Each row comes from the steps of one path. Every step used is in the known rows, and no mark comes twice. Write the path behind each row, first mark first.
Known rows
podo-gifas: [-1.37 -1.05 -1.72 -1.27  0.82 -2.09  0.59  1.96  0.65  3.78 -0.37  0.19
  0.69  3.30  2.99 -1.01  1.00  2.05 -1.08  3.98  1.67]
sapif-moguz-vere-gifas: [-2.71 -1.26  1.64  0.07  2.18 -6.33 -0.26 -0.56  4.27 -3.78  2.29  2.68
  3.25 -1.58  2.47  5.95  1.40  2.96  3.48  2.03  0.32]
gifas-podo: [-0.99 -0.25 -1.33 -0.55  0.87 -0.74  1.98  2.72 -1.53 -0.09  0.20 -1.06
  0.08 -0.17  4.34 -3.81  0.37  2.39  2.86  2.63 -0.75]
moguz-vere-depun-pive-gifas: [-1.34 -0.44 -1.26  1.58  1.79 -3.32  0.46  2.04  3.05 -1.94  1.88 -0.51
  2.72 -0.54  5.81  1.44 -4.08  3.36 -3.30  2.83  0.72]
podo-gifas-pive: [-1.18 -0.71 -2.65 -0.30  7.98 -0.78  1.04  0.30 -1.08  4.24 -0.40  0.62
  0.64  1.08  3.13 -1.66 -1.01  0.22  0.86  4.33  0.63]
depun-pive-gifas: [-2.16 -0.15 -2.66 -0.49  2.51 -3.87  2.65  2.88  0.13  0.78  0.62 -0.13
  2.34 -0.90  4.28 -1.34 -3.94  1.02 -4.87  3.36  1.58]
gifas-sobep: [-2.21 -0.62 -1.77 -0.72 -1.25 -0.76  2.13  1.57  0.95  2.48  1.35 -0.24
 -0.85 -3.01 -0.30  0.88 -2.21  0.16  2.42  2.55  0.80]
sapif-depun-vere: [-1.36 -0.82 -1.63 -1.58 -0.98 -3.21  3.75  1.96 -3.80 -1.48  1.00  1.76
  5.71 -3.06  2.18  1.70  3.32 -2.85  3.42  3.71  1.09]
sobep-depun-sapif-moguz-vere-gifas: [-1.82 -1.32  0.91  0.21 -2.75 -4.22  2.00 -1.28  5.05 -2.35  2.76  3.59
 -0.72 -0.09 -0.90  5.85  2.92  2.58  1.45  2.53  1.31]
moguz-vere: [ 0.36 -1.55  0.82 -0.55  2.81  0.39 -0.73 -0.12  0.38  0.00  2.04  1.08
  1.12 -0.47  4.17  3.98  0.91  1.72  2.89  2.92  1.10]
depun-pive-gifas-sobep: [-3.32  0.06 -3.17  0.32  0.46 -2.16  2.93  2.23  0.48  2.40  1.45 -0.29
  0.94 -3.65  1.10 -1.87 -6.85  0.17 -2.31  2.61  1.48]
moguz-vere-gifas: [-0.20 -1.32  1.03  1.14  3.49 -3.65  1.06 -1.59  4.54 -3.40  2.22  0.34
  1.71 -0.32  4.62  5.38 -0.06  2.54  2.31  2.28  0.56]
vere-gifas-sobep-depun: [-1.78 -0.93 -1.85  0.25 -4.19 -3.02  4.27  0.04  3.23 -0.74  1.98 -0.48
 -8.06 -1.57 -0.81  2.40 -4.66  0.11 -0.20  2.99  3.77]
sobep-gifas: [-0.22 -1.31 -1.41 -2.80  0.80 -0.79  2.18  0.55 -1.04  0.68  1.20  0.20
 -2.76  3.27  1.22  1.11 -1.20  0.58 -5.10  3.98  2.37]
pive-gifas-sobep-depun: [-2.30 -1.10 -2.82 -1.05 -2.67 -1.57  2.82  0.38 -0.65  2.40  0.99 -0.42
 -8.29 -1.74 -0.46 -1.34 -5.66 -1.66 -3.81  3.21  5.71]
depun-sobep-gifas-podo: [-0.56 -0.21 -2.23 -0.98 -1.79  0.41  3.36  1.57  0.04  0.68  0.80  0.02
 -2.53  2.21  0.77 -4.36 -4.74  1.51 -0.94  2.44 -1.34]
sapif-depun-sobep-gifas-podo: [-1.25 -0.15 -2.25 -1.95 -0.73 -0.74  3.54  2.17 -1.29 -1.36  0.82  1.00
  0.22  0.76 -0.76 -4.82 -3.04 -0.93 -0.19  2.50  0.28]
vere-depun-sapif: [-0.44 -0.37 -1.63  0.55 -5.04 -2.01  3.52  2.29  6.20  0.63  0.95 -0.13
  2.32  1.61 -0.23  2.47  5.46  3.47 -0.27  2.74 -2.50]
pive-gifas: [-2.13 -0.92 -1.96 -1.11  3.03 -4.36  1.49  0.72  0.02  1.12 -0.25 -0.48
  0.43 -0.13  3.57 -1.38 -0.96 -0.25 -4.39  2.92  2.70]
vere-gifas: [-1.35 -0.72 -0.73  0.35  1.41 -6.04  3.31  0.39  4.79 -2.65  0.79 -0.56
  0.98  0.00  3.21  3.30  0.33  2.06  0.17  2.62  0.25]
podo-gifas-sobep-depun-vere-moguz: [-2.02 -0.75 -1.58  1.46 -4.85 -6.00  2.73  4.49  1.25  4.79  1.27 -0.96
 -4.02  0.94  1.66  0.62 -3.73 -0.87  0.13  4.67  2.41]
depun-sobep-gifas-pive: [-0.36 -0.47 -2.96 -1.07  5.23  0.01  3.72 -0.81  0.61  2.31  0.93  1.29
 -2.83  0.21 -0.74  0.27 -6.02 -1.51 -1.79  3.62 -0.65]
depun-pive: [-0.90 -0.03 -1.95 -0.90  0.07 -1.74  3.21  4.31  0.79  0.35  1.52  0.55
  2.35 -0.84  3.30  1.66 -2.16  2.52 -0.31  3.75 -0.37]

Write each row's path
[-1.93 -0.63 -0.02  1.29  6.71 -3.27  1.79 -2.67  3.90 -0.96  2.05  3.48
  4.56 -2.60  0.27  4.44  2.45  1.17  4.66  2.42 -2.03]	depun-sapif-moguz-vere-gifas-pive
[-1.32 -1.04 -2.19 -1.29 -4.71  0.13  3.01  1.37 -0.08  2.11  1.72 -0.01
 -8.57 -1.76 -1.30  1.15 -3.99 -0.60  0.04  3.53  4.14]	gifas-sobep-depun
[-3.57 -0.36 -0.78 -0.99 -6.07 -5.51  1.67  3.54  5.36  0.15  1.06  2.62
  3.86 -0.28 -2.54  3.00  6.96  3.69  0.97  2.51 -2.41]	vere-depun-sapif-moguz
[-0.71 -0.82 -0.71  0.58 -3.49 -7.25  3.34  4.93  1.26  1.42  1.42 -0.96
 -3.70  0.57  3.56  3.30 -0.97 -0.90 -0.33  4.76  1.81]	sobep-depun-vere-moguz
[-2.23 -0.46 -1.77  2.11 -2.93 -3.86  4.71 -0.45  2.23 -0.49  1.92 -0.23
  1.48 -3.81  1.42  2.81 -3.25  0.24  3.93  2.24 -1.08]	depun-vere-gifas-sobep
[-2.61 -1.47 -0.20 -0.73 -5.01  0.98 -0.37 -0.30  1.16  4.54  2.52  4.61
 -1.42  0.25 -3.62  1.87  1.79  1.82  2.50  3.06  2.19]	podo-gifas-sobep-depun-sapif-moguz-vere
[ 0.45 -0.87  0.07  1.28 -3.24  0.20  1.47  0.28  5.92  0.05  2.21  0.72
  3.02  1.32  1.10  4.52  5.22  3.95  1.75  2.54 -2.21]	moguz-vere-depun-sapif
[-1.82 -1.20 -2.58 -1.06 -4.60  0.36  2.06  1.09 -0.24  4.51  1.01  0.03
 -8.13  1.11 -0.96 -1.12 -4.05  0.20 -1.26  4.09  4.81]	podo-gifas-sobep-depun
[-1.61 -0.66  0.52  1.03 -2.77 -2.24  2.31 -0.60  2.41 -2.76  2.16  2.28
 -1.20  0.04  0.94 -0.15  2.04  3.60  3.58  1.94 -0.19]	sobep-depun-sapif-moguz-vere-gifas-podo
[-1.24  0.11 -1.11  2.34  2.06 -1.28  0.57  2.51  0.47 -2.69  1.46 -1.24
  2.28 -0.49  7.41 -3.88 -4.52  4.41 -0.21  2.15 -0.86]	moguz-vere-depun-pive-gifas-podo
[-1.98 -0.28 -2.00 -0.24  3.12 -2.52  1.57  1.44 -2.17  0.17 -0.59 -1.42
  0.39 -0.16  5.24 -6.56 -1.51  1.11 -1.37  2.23  0.92]	pive-gifas-podo
[-2.33  0.04 -2.61  0.92  0.23 -5.35  2.32  3.78  3.33 -1.35  0.69 -1.19
  2.14 -0.32  4.72 -0.34 -3.82  2.93 -5.12  3.06  0.50]	vere-depun-pive-gifas
[-1.46 -1.51  0.77 -1.76 -3.81 -0.26  0.33  0.30  0.98  1.20  2.57  4.59
 -0.97 -0.27 -1.79  4.44  4.40  1.79  1.97  3.15  1.62]	sobep-depun-sapif-moguz-vere
[-1.80 -1.09 -3.02  0.19 -5.29 -1.07  4.36 -0.20 -3.69  2.47  1.16  0.15
 -5.44 -2.76  1.33 -0.58 -4.91 -2.32 -1.32  3.60  3.39]	pive-gifas-sobep-depun-vere
[-1.16 -0.45 -0.38  0.86 -0.51 -8.09  2.51  5.19  1.93  1.45  1.04 -0.99
  2.54 -0.34  4.55  3.06  0.50 -0.30  1.51  4.01 -0.96]	depun-vere-moguz
[-4.82 -0.22 -1.13  1.23 -1.14 -3.82 -0.49  2.37  2.80 -0.42  2.70  1.61
  2.75 -4.54  0.74  1.35 -5.60  2.54  0.27  1.87  0.51]	sapif-moguz-vere-depun-pive-gifas-sobep
[-1.26 -0.19 -2.91 -0.48 -4.78  0.46  4.44  3.74  0.05  1.60  2.62  0.41
 -5.58 -2.38 -0.19  1.10 -6.76  1.02 -0.88  4.00  2.64]	gifas-sobep-depun-pive
[-0.25 -0.42 -2.34 -1.33 -3.33 -0.80  4.09  3.97 -0.12  0.20  1.87  0.63
 -4.66 -0.03  2.19  1.73 -3.92  1.83 -2.52  4.58  2.70]	sobep-depun-pive
[-1.54 -0.47 -2.94 -0.90 -0.45 -3.01  3.53  2.62 -0.67  0.69  0.95  0.03
 -3.82 -0.05  3.22 -1.31 -5.57  0.35 -6.84  4.05  4.36]	sobep-depun-pive-gifas
[-3.34 -0.73  0.31  1.39 -2.17 -3.03  1.88 -1.36  5.73 -0.12  3.06  2.84
  3.55 -3.42 -2.85  4.55  1.01  2.02  4.81  1.26 -1.13]	depun-sapif-moguz-vere-gifas-sobep
